Every row comes from one small tree of marks. The marks that hang from a mark follow it in brackets, in alphabetical order. Every link used is in the known rows. Which tree was each row made from?
Known rows
pafub(donazov(fanu)): [-10.1   2.2 -20.8  -5.3   4.2  -3.7  19.2  -4.1   7.9  20.3   0.7  -1.5
  -4.9  -7.4  -4.8  15.0   5.2  17.1   4.6 -18.5  26.6  -9.5   5.5  29.7
  -6.5]
sudig(napurul ritotu(gebu gikuzuf)): [ 31.4  -2.3 -45.8 -34.3  -6.2 -23.2 -50.0  -7.5   4.9  -1.5  11.9 -27.1
  56.8 -51.1  -7.6  49.1  15.4  46.5  12.3  20.4  -8.6 -14.1   1.8   8.3
  33.7]
donazov(fanu(ritotu(gikuzuf))): [ 22.7   8.0 -54.7  -1.2  -8.8 -24.4  -4.2  -4.5  15.7  23.5  15.7 -17.8
  29.6 -46.8 -21.1  26.4  17.0  24.4  27.3  -0.1  13.1 -33.6  25.6  29.8
  11.9]
donazov(fanu(ritotu(sudig) zalotad(gikuzuf))): [ 29.6  -4.2 -25.2 -22.2  -6.3 -22.0  21.0   9.1  -4.6  17.2   5.0  20.1
  22.4 -16.5 -36.1  10.1  32.7  55.2  11.1  -3.7  51.0 -37.6  35.0  17.1
  21.1]
fanu(donazov ritotu(sudig)): [ 27.6  -3.8 -50.1 -14.7 -11.8 -10.7  -4.2   2.6 -25.1  -0.4  18.0  -1.7
  31.0   2.5 -27.1  38.5  26.0  17.6  23.2   7.6  -0.2 -33.2  41.7  25.5
  42.4]
sudig(napurul): [  3.3   1.8 -21.4 -13.2  -4.7 -17.1 -26.2   1.1  -1.2  -3.0  -8.5  -1.2
  16.7 -23.2   3.9  15.1   9.8  -0.4   3.1  -0.4  -1.1  -1.6   9.6   6.9
  15.8]
gikuzuf(donazov(fanu(zalotad))): [ 18.4   1.7  -6.5  10.7   3.5   1.9  12.8  14.3  15.5  28.6   3.4  18.7
 -11.0  13.3  -1.6  16.5  21.1  27.0  25.4  -8.9  21.8  -5.1  31.3  21.2
  -7.9]
zalotad(gikuzuf(donazov(fanu(ritotu(gebu))))): [ 23.3   3.3 -18.0 -30.2 -10.3 -22.4   6.7  17.4   5.2  19.9   2.9  -5.5
  14.5   1.3 -21.4  27.7  36.0  51.8  43.8  -5.3  36.3 -23.2  24.9  18.3
   9.5]
sudig(napurul pasak ritotu(gebu gikuzuf)): [ 29.2   1.4 -56.9 -43.2 -14.9  -8.1 -51.5 -23.5   8.3   4.4   7.4 -55.4
  48.6 -42.1  -5.8  51.9  12.5  47.0  13.8  27.0 -12.2 -19.0  -7.3 -12.0
  52.9]
sudig(napurul pasak ritotu(gikuzuf(donazov))): [ 18.1  14.6 -30.4 -47.0  -9.4 -15.9 -52.4 -17.9  34.6  28.2  -5.0 -46.9
  27.6 -33.2  11.6  39.4  21.8  25.6  27.8  33.5 -36.2 -18.0  -7.8  -4.9
  28.3]
fanu(ritotu(gikuzuf(donazov) sudig) zalotad): [ 42.9 -15.0 -44.7 -21.7  -7.4 -16.1 -15.3  20.8   4.8  26.8  32.4   6.3
  33.8  -9.1 -28.5  30.4  43.1  34.7  43.6  20.1  -7.0 -34.2  56.1  18.4
  18.2]
zalotad(gikuzuf(donazov(fanu(ritotu)))): [ 11.0  13.5  -7.5 -28.3  -8.7 -31.4   7.8  12.7  21.1  30.7 -11.8   2.2
   3.8  -6.6 -11.0  13.8  37.5  27.8  37.6  -4.7  25.8 -28.5  19.5  22.6
  -2.7]
ritotu(gebu sudig(pasak)): [ 19.0 -21.7 -56.3 -17.4 -18.6  25.0 -22.6   3.4 -26.2  -8.7  27.7 -34.7
  33.5  15.7 -26.8  26.9  -2.2  63.4   8.6   5.2  16.8 -12.5  17.1  -9.3
  52.7]
sudig(napurul pasak): [  1.0   3.6 -32.9 -23.4 -12.7  -3.9 -27.6 -11.4  -0.9   0.7 -12.3 -25.9
  11.3 -14.2   7.7  17.6   6.8   2.0   3.6   7.0  -6.7  -6.8   2.1 -12.5
  36.5]
gikuzuf(donazov): [  6.5   2.3 -13.4  -6.4  -6.4  -7.0 -12.9  19.3  10.2  16.3   4.3   2.0
   1.2  15.3   2.1  14.9  14.2  11.4  28.4   0.3  -1.9  -3.2  19.3  14.0
  -0.6]
fanu(donazov): [ 12.4   2.4 -28.5  -0.1  -9.9  -8.5  -2.6   4.7  -6.1   8.0  11.4   2.5
   9.5  14.8  -1.3  35.1  15.6   5.6  13.2   4.6  -1.6 -13.0  29.0  17.5
  10.3]
zalotad(gikuzuf(donazov)): [  3.4   4.3   4.6 -32.6 -11.5 -23.7  -8.5  24.0  20.7  24.0  -2.3  10.4
   1.0  17.0   1.4   8.0  26.3  24.8  26.7   9.3   8.7  -9.4  12.3   4.6
 -15.0]
fanu(donazov ritotu zalotad(gikuzuf)): [ 33.1  -0.9 -19.1 -30.5 -17.5 -38.9  21.4   9.9  -3.6  21.0  -2.3  28.1
  15.7  13.0 -11.4  35.1  55.7   4.5  22.5  12.9  17.8 -37.4  44.1   6.0
  15.1]
zalotad(gikuzuf(donazov(fanu))): [  2.9  11.4   5.3 -18.4  -3.6 -17.6   4.2  15.9  27.9  29.8  -5.9   6.8
  -8.5   3.6  -0.9   5.6  19.6  42.7  25.4  -2.7  26.9 -10.7  11.8  19.0
 -22.3]
fanu(zalotad): [ 18.9  -5.2 -24.8   3.5  -9.3  -7.7   4.5  11.3  -3.4  11.4   6.5  20.6
   8.6   8.7  -8.7  15.6  19.1   8.1   3.9  -3.4  18.2  -8.6  28.4   2.7
   9.4]
fanu(donazov zalotad(gikuzuf)): [ 23.3  -2.9  -5.7 -21.3 -13.3 -23.7  16.9  12.8   3.7  21.4   5.1  32.5
   4.2  24.7  -2.1  26.0  39.8  19.4   8.5  14.3  18.6 -22.2  37.8   2.3
  -2.1]
gikuzuf(donazov(fanu(ritotu zalotad))): [ 27.3   6.1 -20.1   1.1  -2.1 -15.9  18.1   9.5   9.6  30.0  -1.8  13.3
   0.8   3.5 -14.4  23.7  37.6  12.6  37.3 -11.6  20.7 -21.4  37.9  23.3
  11.1]
gikuzuf(donazov(fanu)): [  4.8   8.9 -11.7   6.5   1.2  -0.2  -0.4   9.4  17.1  23.4   2.3  -2.3
  -7.6   5.0  -1.0  12.9   7.7  28.5  28.5 -10.1  14.9  -3.4  17.9  28.2
  -7.3]
ritotu(gebu gikuzuf(donazov) sudig(napurul)): [ 26.0 -26.0 -40.1 -32.0   0.2   1.0 -55.5  18.1  -2.7  -0.5  37.0 -14.9
  41.5 -22.7 -15.0  31.1  20.4  67.7  35.4  21.7 -18.7  -4.3  37.2  15.8
  19.1]

Which tree is each row?
[ 43.4  -6.0 -52.9  -9.0 -13.9 -29.0   3.0   2.4   2.1  27.1  24.2   8.2
  29.2  -9.8 -13.8  49.6  47.4   1.8  31.3  22.1 -11.4 -40.7  58.4  17.2
  19.8]	fanu(donazov ritotu(gikuzuf) zalotad)
[ 38.0  11.5 -21.6  -7.4   4.2 -12.7  -7.6  -2.5  39.1  43.0  10.8  -3.5
  18.1 -22.1  -5.5  37.1  25.7  48.4  27.6  12.2   5.7 -20.7  16.7  26.0
  -1.9]	sudig(ritotu(gikuzuf(donazov(fanu(zalotad)))))
[ 35.6  -1.3 -36.6  -5.6 -12.8 -22.8  15.7   3.6 -12.9  15.4   4.3  18.3
  15.2  14.0 -12.0  43.0  43.9 -11.2  21.8   5.3   7.1 -30.0  49.3  14.0
  29.7]	fanu(donazov ritotu zalotad)
[ 24.8 -24.6 -63.9 -34.3 -12.6  11.4 -52.1  -4.8 -12.5  -6.3  34.2 -43.4
  48.2 -28.0 -18.6  31.1   6.1  70.8  14.4  25.0  -9.3 -15.4  24.8  -8.3
  47.3]	ritotu(gebu gikuzuf sudig(napurul pasak))
[ 16.9   3.8  -4.3  -6.6  -4.6 -18.5  21.0   8.2  14.5  22.8  -3.0  26.4
  -0.2  -4.7 -10.9   5.2  22.3  40.4   3.1  -6.2  48.4 -16.9  18.7   8.5
  -8.9]	donazov(fanu(zalotad(gikuzuf)))
[ 16.4 -10.1 -37.3 -15.1   5.1  -2.9  34.4   0.2 -12.3  21.8  10.2  13.2
  11.8 -10.7 -31.8  22.1  30.4  28.2  10.9 -17.6  34.4 -31.1  34.4  31.6
  23.1]	pafub(donazov(fanu(ritotu(sudig) zalotad)))
[ 26.7 -22.4 -57.8 -26.9 -14.7  20.6 -41.5  11.9  -0.2  13.2  46.7 -42.3
  35.7   9.7 -21.1  33.6  10.6  78.7  40.8  26.2 -11.3 -17.2  31.4  -1.4
  32.0]	ritotu(gebu gikuzuf(donazov) sudig(pasak))
[ 33.5  -3.8 -28.0  -4.4   1.5  -0.7  11.3  11.9  -4.0  21.9  12.0  12.5
  11.8   2.8 -29.1  19.2  33.1  41.3  34.2  -8.0  22.9 -24.8  45.2  29.2
  22.0]	gikuzuf(donazov(fanu(ritotu(sudig) zalotad)))
[ 40.4 -12.2 -68.8 -17.9 -18.2 -20.4 -15.2   5.8 -10.4   8.5  35.8 -18.4
  45.0 -11.5 -22.2  61.3  36.6  28.5  39.3  19.3  -7.1 -34.3  51.9  20.4
  30.1]	fanu(donazov ritotu(gebu gikuzuf))
[ 26.9   5.9 -19.6 -18.4 -10.0 -32.7  28.9   5.8   8.0  25.0  -9.9  20.9
  10.6 -15.3 -19.0  13.3  39.0  26.3  13.6  -5.9  49.3 -35.3  26.8  12.4
   8.3]	donazov(fanu(ritotu zalotad(gikuzuf)))
[ 20.8   1.9 -42.1 -38.8 -14.6  -1.3 -38.2 -21.2  -7.7  -4.0 -10.8 -45.4
  38.4 -19.2  -5.4  44.6   9.1  33.5   3.5  10.7   2.3 -10.6 -14.5 -13.8
  61.4]	sudig(napurul pasak ritotu(gebu))
[ 36.1   0.9 -50.3   4.5  -5.9 -23.6   8.3  -1.8  14.6  27.7  16.1   1.1
  24.7 -38.0 -22.5  28.3  32.2  23.9  23.5   0.7  19.9 -34.7  39.7  22.6
  12.8]	donazov(fanu(ritotu(gikuzuf) zalotad))
[  7.4  -7.0 -37.6 -28.5  -9.7   7.6 -36.4  -7.6 -12.6  -6.6   1.3 -26.2
  23.3 -16.1  -5.7  11.3   2.0  31.8   0.0   9.5  -5.2 -10.5  10.8  -7.4
  46.9]	ritotu(sudig(napurul pasak))
[ 48.1 -22.0 -49.2 -19.5 -12.4 -18.6 -13.4  22.2   1.3  23.5  33.4  -1.1
  34.1   2.4 -21.7  46.1  47.6  32.4  50.3  14.1   0.4 -24.4  55.3   9.5
  18.7]	fanu(ritotu(gebu gikuzuf(donazov)) zalotad)
[ 31.1 -24.3 -63.1 -11.6  -9.6   2.9 -35.1  16.4 -12.6  -4.5  50.4 -17.4
  49.8 -16.6 -31.9  29.8   5.3  75.7  18.1  14.4   7.6 -16.1  35.2  12.6
  23.4]	ritotu(gebu gikuzuf sudig)
[ 46.0 -15.3 -49.2  -8.5 -13.9 -11.8  12.1  10.2 -29.8   4.7  19.1  10.4
  25.8  22.4 -23.1  59.0  47.5  13.4  27.3   2.8  15.4 -26.2  55.5  11.1
  41.7]	fanu(donazov ritotu(gebu) zalotad)
[  0.0  -3.1   2.5 -25.1   0.4 -18.8  38.9   5.7  18.1  32.3  -4.3  26.8
 -10.3   4.2  -3.9   7.8  31.1  29.4   1.3 -11.7  48.9 -18.1  16.7  14.7
 -21.7]	pafub(donazov(fanu(zalotad(gikuzuf))))
[ 36.7 -15.5 -61.2 -18.1 -12.5  -0.3  -8.0   8.7 -40.0 -10.6  31.6  -8.9
  43.1  11.6 -38.2  51.3  27.4  42.7  27.9   5.6   9.8 -28.9  47.7  23.4
  52.3]	fanu(donazov ritotu(gebu sudig))
[  7.0   1.5 -46.8 -18.9  -1.1 -23.8  13.4  -9.0  17.8  31.9  14.1 -16.8
  19.0 -39.6 -15.2  30.6  25.8  12.3  25.0  -5.7  12.3 -36.4  23.0  34.7
   1.6]	pafub(donazov(fanu(ritotu(gikuzuf))))
[ 13.5 -10.2 -53.2 -31.7  -9.4   1.2 -48.7  -9.2   4.6   3.7  19.3 -37.0
  36.6 -38.4  -8.4  17.4   5.0  44.0   8.9  26.3 -18.6 -20.1  17.2  -3.5
  35.6]	ritotu(gikuzuf sudig(napurul pasak))
[ 54.2 -19.4 -64.5 -14.3 -16.0 -20.0  -1.5   8.5 -12.7  13.8  37.8   0.2
  40.7  -0.1 -23.7  62.7  50.0  27.1  36.5  19.8   1.4 -34.1  64.8  14.2
  30.2]	fanu(donazov ritotu(gebu gikuzuf) zalotad)
[  8.5  -7.8 -44.7 -19.5  -3.0  -7.6  22.1  -2.6 -13.8  10.6   8.0 -15.5
  16.4  -7.5 -24.4  39.4  25.4  24.7  22.7 -24.3  37.9 -22.6  22.6  28.7
  26.5]	pafub(donazov(fanu(ritotu(gebu))))
[ 33.5 -13.6 -52.4 -24.3 -14.6 -21.3 -25.0  19.4   3.2  18.0  30.5 -20.8
  38.2  -7.2 -20.8  42.4  36.2  32.8  53.1  13.4  -5.8 -25.8  39.9  14.6
  20.2]	fanu(ritotu(gebu gikuzuf(donazov)))
[ 26.0  -7.8 -75.8 -27.8 -21.8  -7.2 -28.0  -5.6  -2.1  15.3  27.3 -41.2
  45.5 -26.9 -31.0  29.3  18.9  36.3  24.2  22.1  -5.7 -42.8  27.6   2.1
  49.6]	fanu(ritotu(gikuzuf sudig(pasak)))
[ 31.2  -2.7 -31.0 -41.8  -1.4 -19.5 -53.6   0.7  17.4  12.9  13.1 -26.5
  44.7 -34.0  -1.6  48.7  26.2  46.4  32.2  24.0 -19.6  -9.6   8.2  10.4
  21.8]	sudig(napurul ritotu(gebu gikuzuf(donazov)))
[  3.1  -2.7 -39.6 -20.9   2.5  -5.8  18.7  -4.8 -11.3  13.6   8.8  -7.3
  18.1 -20.3 -31.7  20.6  17.6  30.5  15.4 -17.0  28.1 -28.8  21.6  38.6
  24.1]	pafub(donazov(fanu(ritotu(sudig))))
[ 18.0   5.8 -58.7 -10.3 -12.5   7.7   0.4 -12.3  -9.0  11.7   5.2 -36.0
  22.9 -16.9 -31.0  18.2   6.0  42.9  16.6  -5.8  25.5 -34.7  16.5  13.3
  53.2]	donazov(fanu(ritotu(sudig(pasak))))
[ 14.3  12.0 -25.0  -4.6  -3.9 -14.8   6.1   5.8  10.1  25.2  -5.1  -7.4
   5.1  -6.2 -11.4  23.0  24.7  13.6  39.6 -13.0  13.7 -19.6  25.4  30.2
  12.2]	gikuzuf(donazov(fanu(ritotu)))
[ 12.0  -6.1 -56.8 -22.6   0.3 -12.8   5.3  -5.7   5.1  24.5  28.1 -16.0
  31.2 -42.9 -32.9  26.5  20.9  42.4  23.6  -3.1  13.9 -39.1  30.1  40.9
  12.5]	pafub(donazov(fanu(ritotu(gikuzuf sudig))))
[ 20.6  -7.5 -41.7 -15.2   0.3 -22.2  26.5  -5.7  17.1  39.8  14.8   3.6
  15.8 -31.6 -18.9  32.0  39.0  13.0  23.0  -5.4  18.4 -37.1  35.4  28.1
   3.7]	pafub(donazov(fanu(ritotu(gikuzuf) zalotad)))
[ 21.1  10.5 -34.5 -30.0  -2.6 -31.0 -45.4 -13.0  22.3  10.9  -0.3 -21.7
  44.2 -61.0  -0.6  35.9  15.3  20.2   6.6  22.5 -16.8 -19.1  -5.3  11.9
  21.6]	sudig(napurul ritotu(gikuzuf))
[ 36.5 -18.2 -32.1   5.8   1.4   1.9  -6.6  17.2  17.8  28.6  33.8   0.9
  14.5  -0.3 -12.5  32.9  27.1  65.5  38.9   4.4  15.8  -9.4  44.5  19.8
  -4.2]	ritotu(gebu gikuzuf(donazov(fanu(zalotad))))
[ 18.0   4.4 -42.7 -17.8  -9.5  10.6  -6.7  -1.8  -0.2  23.2   6.7 -34.1
  11.6   0.2 -23.5  22.4  15.6  46.1  36.6  -1.7  10.3 -29.1  21.8  17.2
  41.9]	gikuzuf(donazov(fanu(ritotu(sudig(pasak)))))
[ 25.6 -26.1 -54.9 -23.3  -3.7  -2.4 -49.5   9.2 -15.7 -12.9  38.8 -16.3
  53.5 -39.3 -22.1  28.5  11.6  67.1  15.4  16.8  -4.2 -10.6  33.5  10.1
  29.1]	ritotu(gebu gikuzuf sudig(napurul))
[ 30.3  -8.7 -11.7 -40.8 -11.0 -26.4   4.5  24.8   1.0  24.3   9.0  25.5
  20.9  14.5 -27.4  14.6  51.4  37.7  31.0  11.8  20.3 -31.9  43.0   8.4
  15.2]	fanu(ritotu(sudig) zalotad(gikuzuf(donazov)))
[ 20.1   4.8 -49.2  -1.4  -3.8  -4.6   1.1  -0.4 -12.3   5.4  12.4  -9.1
  26.5 -25.9 -34.0  16.1   9.0  40.8  16.9 -13.1  29.5 -29.1  25.1  32.2
  34.3]	donazov(fanu(ritotu(sudig)))
[ 27.1  -3.1 -22.1   7.9   2.0  -6.4  -0.9  11.5  31.5  38.8  21.6   8.7
   2.5  -8.6  -3.8  21.5  24.0  40.2  33.0   7.3   7.0 -13.9  39.0  22.8
 -17.3]	ritotu(gikuzuf(donazov(fanu(zalotad))))
[ 26.2  -7.0 -59.2 -34.3 -17.9  -3.9 -32.0   2.8  11.7  25.6  27.6 -40.6
  33.4  -8.2 -22.2  29.0  24.9  37.8  44.9  25.2 -21.6 -38.5  31.7   5.4
  38.6]	fanu(ritotu(gikuzuf(donazov) sudig(pasak)))
[ 43.3 -18.7 -53.6  -0.3  -4.8   4.3  11.1   8.5 -30.2  -0.5  24.9   2.1
  33.7  -8.2 -46.5  31.7  25.0  65.1  19.8 -13.8  46.6 -26.6  44.8  20.8
  46.1]	donazov(fanu(ritotu(gebu sudig) zalotad))
[ 24.2 -11.2 -37.1   2.1  -1.6   1.7 -20.5  14.5  18.5  22.4  33.4 -19.6
  17.5 -10.6 -11.6  33.1  12.4  68.1  42.4   4.2   9.5  -8.9  31.0  26.0
  -4.0]	ritotu(gebu gikuzuf(donazov(fanu)))
[ 46.1 -23.9 -63.3 -13.2 -14.5 -21.8  -7.8  11.8  -8.9  12.3  33.4  -3.7
  44.9 -15.6 -29.9  42.8  40.5  31.2  30.4  10.2  12.0 -31.8  49.3   4.8
  30.5]	fanu(ritotu(gebu gikuzuf) zalotad)
[ 35.8 -12.3 -16.2 -39.4 -16.5 -29.6   5.9  28.4  -3.3  21.2   7.5  18.7
  19.7  23.1 -22.2  31.7  55.0  32.9  40.9   5.6  24.8 -24.8  40.9  -2.5
  16.3]	fanu(ritotu(gebu) zalotad(gikuzuf(donazov)))
[  3.1  -5.8 -16.7  -1.8   7.6  -1.2  32.4   0.5   6.4  27.2   1.4  18.7
 -10.5   1.7  -5.4  15.5  18.5  16.8   1.1 -18.6  33.3 -10.2  22.3  22.9
  -6.3]	pafub(donazov(fanu(zalotad)))
[ 46.5 -13.8 -61.1   2.3  -7.9 -14.6   3.6   3.2  -2.1  18.6  29.6  -7.2
  37.0 -29.1 -30.7  41.5  32.5  49.9  30.8  -0.8  29.8 -30.1  47.7  19.4
  23.5]	donazov(fanu(ritotu(gebu gikuzuf) zalotad))
[  0.1   6.4 -32.9 -15.4  -0.9 -17.4  26.4  -5.8   1.4  22.5  -6.8  -7.2
   6.8 -19.2 -14.7  25.6  21.9   1.2  17.3 -21.7  27.5 -27.0  14.3  32.8
  13.1]	pafub(donazov(fanu(ritotu)))
